Each row was made from one walk, in order. Every step used is in the known rows, and no mark comes twice. Write each row's walk.
In the rows, 128 means zero.
Known rows:
manos-tizede-zubo-renug: [ 94 146 149 162 149 146 115 116 162 132 150 142 163 126 114 147  70 101
 117 131 120  92 130 149  93 116 114 165 174  94  96 144 132 108  94 198
  92 116 118 155 110 141 162  98 120 151  70 113 184 119 164 116 102  93
 139 120 155  85 148 118]
bimop-tizede-zubo-renug-batobol: [126 146 143 135 147 114 102 101 136 150 132 119 136  98 114 115  95 125
 143 122 122  96 144 122  88 126 120 179 138 146 127 139 104  80 135 177
 126 143 136 130 117 165 176  80 111 158  79 133 185  93 183 109 127  85
 148  84 128  53 129  98]
rabad-suru: [102 157 106 144 155 155 167  92 137 131 204 146 123 116 132 137 169 144
 190 129 135  94  75 122 112 151 156 107 163 126 102  98 161 124 127 149
 150  77 159 145  79 213 187 126 140  96 110 188 140 211 106 140  51 103
 121 158 132 180 114 113]
rabad-batobol-piniv-neke-renug-zubo: [147 163 161 121  84  71 109 108  95 143 114 135 125 129 114 135 108 121
 134 159 150  56 140  67 160 139 131 110  87 126 114 162 146 136 123  91
 137 124 122 175 108 139 158 136  52 121 145 125 141 148 126 145  88 131
  61 137 160 146 114 123]
manos-tizede-batobol-piniv-neke: [ 69 133 162 152  86 145 115 120  94 138 103 114 186 142 136 147  96 146
 131 142 155 102 152 147 127 126 167 123 156  97 126 164 123  94  68 168
  97  99 136 161 116 129 142  76 106 147 113  68 154  92 148 115 129 120
 149 157 122 134 114 107]
bimop-tizede: [110 145 103 147 146 136 138  82 143 150 162 131 140 141 137 113 105 124
 199 113 149 113 127 128 130 132 146 131 129 133 150 121 127  77 161 144
  86 115 137 140  99 183 174  92 143 115  80 145 146 141 130 107 106  99
 144 133 110 123 116 119]
piniv-neke-renug-batobol-tizede-zubo: [145 167 167 122  84  97  97 124  43 174  89  81 110  70 118 105 101 134
 106 139 127 118 119 100 150 113 158 109  83 147 146 124 138  99  80 132
 139 127 130 102 108 129 147 100  78 128 111  95 146  55 142 140 139 139
  92 102 158 116  84  83]
bimop-tizede-batobol-piniv-neke: [ 88 136 142 130  85 111 120 101  86 159  90 102 167 124 133 113 124 154
 165 131 157 107 162 123 128 135 174 129 131 138 148 154  99  72 113 144
 117 123 149 148 113 145 161  68 102 147 112  92 161  78 157 105 137 109
 156 133  94 114 105  97]
zubo-renug-batobol-piniv-neke: [100 170 189 111 121  92  71 129  88 118  88  90 127 120 106 139 128 142
 111 161 123  99 123  93 127 112 139 151 133 128 104 190 117 147  99 159
 180 134 128 144 104 121 119 116 100 154 126 137 139 117 176 133  76 167
 112 121 134 104  96  90]
lusor-rabad-zubo-renug: [ 90 152 125 118 152 167 152  69 144 116 157 145 112 123 110 169 204 126
 117 118 108  79  74  95  69 140 166 153 107  65  71 126 152 141 146 158
 142 109 117 137  79 138 138 155 146  80 111 124 132 236 179 161  40 116
 144 187 118 127 131 136]
renug-neke: [111 160 152 116 118 125  83 111 101 168 161 105  99 116 128 120 161 121
 156 139 162 130  94 124 164 119 147 103  97 134 141 146 148 148  92 135
 128 106 144 133  87 170 167 111 148 110 115 128 139 166  98 132  61 124
 107 143 136 158 105 112]
manos-tizede: [ 87 140 123 167 153 167 133 101 150 132 173 140 158 158 143 142  76 116
 165 125 147 107 121 152 132 124 135 123 154  92 132 132 150 102 113 169
  72  90 128 152 103 168 156  98 144 112  80 122 137 152 120 120 100 112
 137 155 141 145 128 128]
zubo-tizede-batobol-piniv-neke: [ 49 132 171 126 101 104 113 120  98 148  75  95 150 131 115 155 133 139
 122 124 143 121 156  95  81 127 177 112 137 116 138 158 130 122  53 182
 119 117 138 196  97 106 115 105 105 137 121 108 146  97 141 147 149 121
 146 136 113 130 114 108]
batobol-piniv-neke: [ 81 154 168 124  97 100 115 126  72 137  99 120 143 113 124 136 144 141
 145 163 136 113 133  88 161 124 161 101 116 130 122 162 134 130 100 107
 145 107 133 151 101 130 150 127  96 152 114 125 137 132 130 129  65 160
 103 143 132 165 105 104]
kegu-rabad-batobol-piniv-neke-renug-zubo-tizede: [159 189 148  83 107  50 122 108 122 113 156 118 120 150 161 153 111 127
 108 169 146  76 119  95 111 156 124 102 115 127  88 160 141 128  87 143
 119 123 114 176  88 140 123 168  46 126 150 129 129 175  86 176 107 150
  80 142 169 169 106 131]
bimop-tizede-zubo-renug-neke-piniv: [128 165 152 126  98  94  88 100 105 161 120 101 130  88 112  88  82 107
 120 143 126 110 135 129 126 123 124 159 127 151 126 147 112 103 124 148
 123 156 122 136 101 167 187  82 108 162  84 120 189  70 173  89 115  89
 129  99 135  59 119 102]
tusuku-rabad-zubo: [106 136 108 129 150 181 176  93 137 127 190 130  86 132 120 143 170 133
 130 107 116  77  50 107  87 138 173 134  99  71 102 128 154 135 152 160
 117  81 136 167  95 157 153 138 146  80 109 124 121 233 130 139  42 146
 118 180 109 172 118 144]
lusor-rabad: [ 97 125 117 120 156 174 146  83 154 137 181 130 124 127 119 167 191 130
 126 123 144 105  94 115 100 141 154 121 127 110 104 104 146 105 111 128
 107  82 127  96  79 171 159 131 166  70 100 143 146 235 133 140  47 130
 130 163 123 163 130 122]
meri-rabad: [124 140 114 115 182 134 118  69 169 137 199 114 140 142 135 147 159 121
 156 136 144 127 111 119 105 144 149 123 100  93  79 119 131 106 120 178
  96  97 134 124  83 147 145 147 179 106  97 156 123 212 117 155  42 127
 102 111 141 189 133 135]
tizede-zubo-renug: [105 154 151 133 150 110  99 114 171 143 143 141 127 101  91 151 147 110
 129 131 116  95 110 111  71 118 120 164 152 130  79 144 129 120 105 185
 131 125 132 144 108 138 167 108 127 163  83 129 195 149 165 129  72  91
 124  97 145  83 151 108]
batobol-tizede-zubo: [113 146 132 145 156 131 120 120 129 157 170 127 131 114 104 156 111 126
 154 143 131 101 106  91  61 100 149 134 120 134 156 134 158  85 117 153
  94  98 130 138 117 154 187  84 129 147  85 116 191  98 162 146 101  81
 132  80 141 107 132 112]
kegu-rabad-meri: [133 183  89  88 142 127 168  96 155  97 239 138 123 121 179 149 179 157
 168 150 154 103  53 138  78 171 156 114 164 131  81 113 147 114 105 189
 117  98 128 149  80 227 154 158 141 110 114 149 103 247  73 162  48 134
 136 163 123 217 115 130]
tusuku-rabad-batobol-piniv-neke-renug: [142 142 146 118  88 124 150 114 108 135 142 108 111 132  91 144 116 127
  75 142 137  45  85  96 140 140 146 119 100  96 100 149 126 137 126 112
 119  99 122 172  98 155 143 138  89  72 148 135 120 185 132 118  51 181
  63 156 143 176 106 133]
tusuku-rabad-zubo-tizede: [ 82 134 119 129 161 174 181  96 138 128 173 121  85 138 114 150 146 126
 111  99 106  82  62  95  66 136 170 130 103  57 110 128 158 148 132 185
 106  92 128 198  84 141 135 152 135  74 105 138 116 209 136 148  73 143
 127 174 111 159 117 150]
batobol-piniv: [ 95 142 141 124 126 115 117 122 110 122 132 134 136 130 125 148 124 143
 163 164 145 104 126  94 126 126 149 109 131 136 120 161 149 124 133 109
 136  92 136 162  99 155 159 105 123 160 113 150 152 158 139 130  62 139
 118 137 129 159 121 118]
manos-tizede-batobol: [ 84 124 131 162 119 163 116 102 144 142 148 126 169 155 139 152 100 135
 159 114 162 105 128 167 101 130 157 130 164  95 128 142 135  83  84 195
  73  88 142 154 114 151 149  66 148 122 100  80 157 130 134 120 132  97
 157 155 118 131 127 116]
neke-renug-zubo-tizede-manos: [130 139 145 109 124 108 118 115 115 155 121  69  94 101 134 110  74 105
 115 129 146 133 122  85 121 124 121  98 111 158 136 116 181 117 108 121
  93 109 115 106  91 110 170 100  95 133  84 128 185 109 109 143 168 103
 108 117 163 118 126 109]
piniv-neke-renug-zubo: [132 171 153 118  91  91 121 107  77 167 106  87 105 101 140  95 127 113
 127 142 145 130 126  97 190 118 144  94 101 148 121 121 157 121  72 105
 121 124 116  92  90 114 159 137  80 114  97 113 144 109  91 126 107 139
  79 141 158 146  97  94]
piniv-neke-renug: [122 170 142 130  82 100 126 102  83 164  99  99 113 102 128 106 139 120
 139 126 134 126 106 114 190 120 163  90 103 130 121 116 143 118  95 122
 118 122 125 117  86 130 140 129 104 100 107 115 118 121 100 124  96 152
  87 151 148 160  93 101]
manos-tizede-batobol-piniv: [ 77 122 147 148 106 152 113 116 118 128 122 121 179 149 137 156  82 147
 143 140 158  98 147 151 100 126 157 128 169 100 127 164 132  90  88 168
  93  88 139 170 116 144 147  60 126 151 112  83 165 111 153 115 126 109
 155 155 121 131 126 115]
bimop-tizede-zubo-renug-batobol-piniv-neke: [111 154 170 127 115  94  99 117  89 150  91 112 147  84 112 109  91 132
 118 139 115  96 160 107 115 124 126 170 127 147 127 157  94  91 116 154
 148 155 133 135 120 140 169  92  75 177  89 124 181  61 191 108 124 109
 138  88 131  57 116  88]
kegu-rabad: [137 175 103 103 158 104 128  95 174 114 220 133 117 154 175 159 176 143
 177 143 154 118  75 147  90 149 146 105 149 128  89 135 142 102 110 180
 103  86 137 134  86 177 137 136 144 124 114 131 130 235  77 157  60 143
 123 149 137 189 118 126]

Which walk is each row?
[ 88 136 161 142  62 135 118 118  75 140  82 100 175 128 138 131  67 143
 110 147 155 101 151 151 141 124 164 113 150 103 124 156 127  92  71 151
  96 105 128 152 110 123 134  66  95 145 120  69 155  71 149 111 146 126
 138 160 135 130 107 106]  manos-tizede-batobol-piniv-neke-renug
[109 161 175 114 130 103  73 124 137 160 134 118 113  85  88 135 152 105
 112 139 125 104 107 116 100 112 118 156 131 133  88 158 126 142  87 175
 145 136 131 140 100 135 172 112 120 160  96 121 195 133 158 128  66  97
 117  96 156  81 139 103]  tizede-zubo-renug-neke
[137 166 160 120  81  98 102 111  55 165  90  86 103  89 133 100 123 136
 129 128 137 125 113 112 182 126 159  98  89 143 134 125 136 115  88 128
 142 124 133 102  97 138 131 115  97 107 119 113 113 107 111 131 117 163
  86 137 150 146  77  88]  piniv-neke-renug-batobol
[ 97 131 135 147 147 145 111 124 137 154 176  88 137 116 107 152 132 137
 167 124 139 110  78  93  82 112 165 117 104 134 179 131 162  87 156 161
  81  80 135 117 123 135 190  67 145 130  85  83 182 114 160 159 124  99
 139 100 126 143 128 112]  batobol-tizede-manos
[106 160 171 146 105 125  81 121 111 140 132 112 148 102 118 119  51  97
  86 156 126 104 129 153 125 117 117 152 151 109 105 158 133 125  79 173
 107 128 113 151 105 149 167  91 115 162  85  94 183  84 163  98 107 101
 122 122 163  79 128 112]  manos-tizede-zubo-renug-neke-piniv
[ 67 141 125 141 135 138 137  81 129 140 121 145 109 132 127 154 164 140
 176  84 121  96 112  93  42 138 193 126  96  70 123 140 162 131 129 216
 122 114 146 223  99 123 125 118 128 116 116  94 123 162 149 177 139  79
 162 166 102 126 123 140]  rabad-zubo-tizede-batobol
[160 158 125 110 117 107 123 100 110 149 141  95  90 117 143 104  87 110
 140 150 159 123 119 100 153 118 122 102 117 161 121 118 177 112 110  91
 106 108 118  96  88 140 170 106 108 129  94 144 167 132  97 126 116 111
  93 130 163 130 114 108]  neke-renug-zubo
[ 69 126 122 115 139 177 159  72 133 134 139 135 116 122 120 177 197 138
 118  96 122  91 100  99  42 151 189 132 100  66 103 113 154 124 111 180
 122  99 131 161  80 136 129 138 142  75 118 105 135 213 165 176 104  97
 164 185 105 135 130 139]  lusor-rabad-zubo-tizede-batobol
[ 98 138 167 134  74 127 110 123  71 141  86  90 169 128 150 125  60 136
 102 157 160 108 163 136 143 121 148 115 151 117 128 160 138  92  57 133
  97 106 123 132 112 112 149  75  76 155 109  66 176  62 140 108 154 118
 131 149 144 120 111 100]  manos-tizede-batobol-piniv-neke-renug-zubo
[124 170 176 114  99  88  61 123 111 154 122 103 109  75  95 116 130 103
  96 151 124 110 109 116 109 115 126 151 126 145  91 161 131 141  87 161
 152 141 125 141  99 145 174 102 117 171 101 115 194 110 164 113  75 103
 102  99 156  76 129 100]  tizede-zubo-renug-neke-piniv
[131 145 140 132 156 139  91 121  92 141 163  96 108 132 127 146 104 156
 165 140 145 109 105  96  93 110 156 127 104 142 179 147 154  92 119 151
 128  93 144 124 117 170 151  78 137 123 115 125 137 112 152 156 119 126
 127  97 128 126  94 100]  renug-batobol-tizede
[110 158 164 115  79  89 114 108  73 174  76  69 113 109 134 104 119 116
 107 129 146 132 142  96 158 120 159  97 109 141 131 126 147 118  41 138
 114 134 121 117  89  98 137 123  77 116 105  94 151  77 101 134 155 125
 101 136 149 128  96  94]  piniv-neke-renug-zubo-tizede-batobol
[132 139 164 108 105 115 153 119 103 137 132  91 103 139  97 142  87 111
  51 147 133  52 108  74 125 137 130 121 106 103 111 152 139 146  94 112
 113 109 110 175  93 133 147 151  62  78 136 148 138 157 125 129  86 168
  65 146 152 154 109 132]  tusuku-rabad-batobol-piniv-neke-renug-zubo-tizede
[ 97 142 190 104  80  85 110 143  53 148  66  72 128  82 125 111  93 129
  93 162 131 124 148  68 159 126 140  91 104 151 134 150 151 133  90 100
 135 119 119 124  99  87 158 116  53 167 104 109 175  77 133 137 141 148
  99 123 157 138 110  98]  batobol-piniv-neke-renug-zubo-tizede-manos
[ 94 133 102 104 140 196 183  84 133 123 202 134 130  93 125 160 195 143
 119 133 143  91  71 110  90 165 164 130 145 115  97  81 152 120 106 138
 123  93 118 109  73 222 174 153 166  59 100 167 122 252 131 142  36 119
 141 178 112 185 128 127]  lusor-rabad-meri
[112 162 164 112  71  87 119 124  50 138  76 103 132  98 124 118 112 138
 122 169 137 113 130  93 176 119 157  91 108 137 116 151 142 128 109  83
 146 117 124 141  93 124 143 118  83 151 123 129 136 104 131 119  84 164
  91 146 146 155  96 102]  batobol-piniv-neke-renug
[128 207 152  85 126  80 114 105 100  90 146 123 108 125 166 152 182 162
 133 160 113  91  81 111  83 146 162 136 111  94  67 179 132 141 121 192
 175 126 130 170  95 128 103 164  80 155 144  97 109 192 137 183  68 163
 125 161 133 153  95 120]  kegu-rabad-zubo-renug-batobol-piniv-neke
[ 94 180 167 121 120 108 103 106  71 114  92 129 105 106 119 133 161 148
 139 137  97  81 105  74 104 127 169 154  85  82  94 179 142 164 144 172
 192 137 133 185 105 110 118 141  90 151 130 106 114 147 186 160  77 136
 128 158 121 110 102 116]  rabad-zubo-renug-batobol-piniv-neke
[111 155 194 114 121  88  74 141  98 140  95 113 128  72  95 142 132 134
  96 150 110  94 135  94  90 118 126 165 133 144  93 169 111 125  81 171
 174 138 136 135 119 120 154 105  82 185 103 113 188 101 186 135  93 126
 112  84 148  73 127  85]  tizede-zubo-renug-batobol-piniv-neke
[ 79 130 160 109 141 110 109 122 120 143 125  88 120 145 138 148 112 125
 129 148 162 122 166  74  80 122 137 118 145 148 137 159 160 120  49 148
 114 105 131 154  98 110 158 110  93 159 100 127 194 110 122 147 150  91
 136 114 131 108 130 107]  renug-zubo-tizede-batobol-piniv
[101 145 163 113  46  95 100 117  65 152  61  93 146 106 123 134 150 159
 127 146 158 110 139 112 125 127 183 103 125 141 116 159 121 100  75 133
 139 108 147 142 108 115 134  71 100 153 142  76 158  94 145 125 122 135
 125 145 117 140 103  93]  tizede-batobol-piniv-neke-renug
[ 82 129 146 121 155 118 112 110 145 154 142  92 114 151 139 144 126 117
 140 126 163 128 150  86  80 123 137 121 144 143 138 143 162 112  47 169
  97 107 133 142  98 116 162 113 111 136  89 123 188 126 105 149 151  81
 138 116 128 114 131 106]  renug-zubo-tizede-batobol
[112 134 149 116 110 137 137  91 124 135 146 146 143 125  99 180 181 133
 102 141 139  55 113  84 116 157 152 125  99  95  96 134 129 126 114 111
 130 102 123 143  92 161 151 155 106  66 141 132 133 227 155 153  43 142
  97 164 134 164 126 130]  lusor-rabad-batobol-piniv-neke
[ 63 117 145 139 159 132 115 114 164 155 140  98 129 113 110 150 135 117
 150  87 129 131 106  96  73 140 149 110 121 125 152 119 155 122 124 204
  85  97 138 158 100 121 154  99 137 120  78 118 166 153 127 162 152 106
 145 119 128 143 142 123]  zubo-tizede-manos
[138 141 151 130 156 132  86 132  93 149 159 107 108  99 114 147 105 153
 146 138 134 103 117  94  69 112 146 138 104 151 168 143 148  83 106 160
 133  99 148 119 127 167 169  69 120 150 106 115 171  91 169 156 128 107
 129  69 140  98 108  95]  renug-batobol-tizede-zubo
[ 88 128 147 120  94 119 100 117 113 139 110 116 147 133 122 158 159 164
 161 141 167 101 133 115  82 133 177 119 143 138 120 166 127  97  98 152
 130  90 156 159 112 139 148  64 134 161 134  97 172 138 152 130 106 116
 145 137 105 141 121 105]  tizede-batobol-piniv
[103 152 148  95 113 109 133  72  85 137  95  98 133 107 136 134 138 136
 100 134 115 115 134  91  84 149 189 116  58  56  70 137 134 131 109 187
 132 131 124 182  78  84 105 161 109 124 129 105 107 134 160 182 110 123
 118 135 136 157 113 140]  meri-rabad-zubo-tizede-batobol-piniv-neke-renug
[ 96 160 181 105  86  80 123 132  43 141  67  84 127 105 131 116  82 124
  94 175 134 125 157  70 166 115 140  94 113 145 126 155 153 139  77  85
 141 126 112 147  87 102 140 132  57 158 111 136 153  75 124 128 121 151
  94 134 157 136  99 103]  batobol-piniv-neke-renug-zubo-tizede
[106 176 109 100 147 108 139  81 153 112 176 136 109 150 174 166 188 152
 167 115 131 104  84 130  30 157 179 116 121  83  89 146 150 117 110 230
 114 105 142 199  87 139 107 145 117 126 131  92 118 211 104 194 114 112
 157 170 116 164 115 142]  kegu-rabad-zubo-tizede-batobol
[120 145 154  97  96  95 114 120  83 146  89  73 106 120 135 117  60 121
 103 155 155 121 154  86 114 118 134 101 130 157 130 142 168 114  77 105
 114 116 117 138  88 111 147  93  83 152 113 133 180  77 122 131 165 109
 112 124 152 106 113 106]  neke-renug-zubo-tizede-batobol-piniv
[110 145 171 102  55  94  97 126  60 154  71  81 135 108 129 124 142 153
 118 157 166 114 152  98 130 125 168 107 127 153 120 161 132 101  59 115
 138 112 140 122 110 105 151  79  79 166 133  77 179  87 140 125 129 125
 118 136 125 130 104  86]  tizede-batobol-piniv-neke-renug-zubo
[162 163 134 118 109 120 102 112  66 146 126  81  95 109 126 118  55 143
 134 143 145 113 103 107 123 106 149 106  98 151 163 131 164  94 132 115
 124 105 127 112 100 161 138  68 121 118 123 133 135  78 146 138 142 133
 105 109 149 117  84 101]  neke-renug-batobol-tizede
[159 153 151 100  89 102  94 121  55 132  95  94  96  97 132 114  66 153
 123 158 147 110 123 108 142 125 138 101 104 160 134 147 152 112 132  93
 151 104 136 121  99 159 133  76 103 148 133 148 138 106 144 131 122 155
 100 123 151 129  91 102]  neke-renug-batobol-piniv
[126 148 139 106 108 102 118 105 107 153 111  75  97 127 138 116  79 114
 116 130 156 129 139  96 112 119 133 102 129 152 131 124 167 110  77 129
 101 117 118 128  86 117 147  97  99 128 103 128 174  96 107 137 168  98
 114 125 153 108 114 108]  neke-renug-zubo-tizede-batobol
[112 153 130 141 146 114 120  97 156 152 139 134 147 108 110 116 103 111
 152 119 121  96 135 124  90 124 122 171 147 134 116 134 108  85 142 170
 108 144 128 141 107 158 181  88 118 152  70 136 190 106 174 103 111  79
 148  96 126  64 138 108]  bimop-tizede-zubo-renug
[119 176 168 126 109  97  75 130  87 155 134  86 123  99  89 130  90 112
  98 172 121 104 102  97  88  88 144 144 119 138 142 166 151 122 104 146
 127 130 112 147 104 142 177  85 119 163 101 103 194  49 187 126  97  92
 114  81 151  72 112 104]  batobol-tizede-zubo-renug-neke-piniv
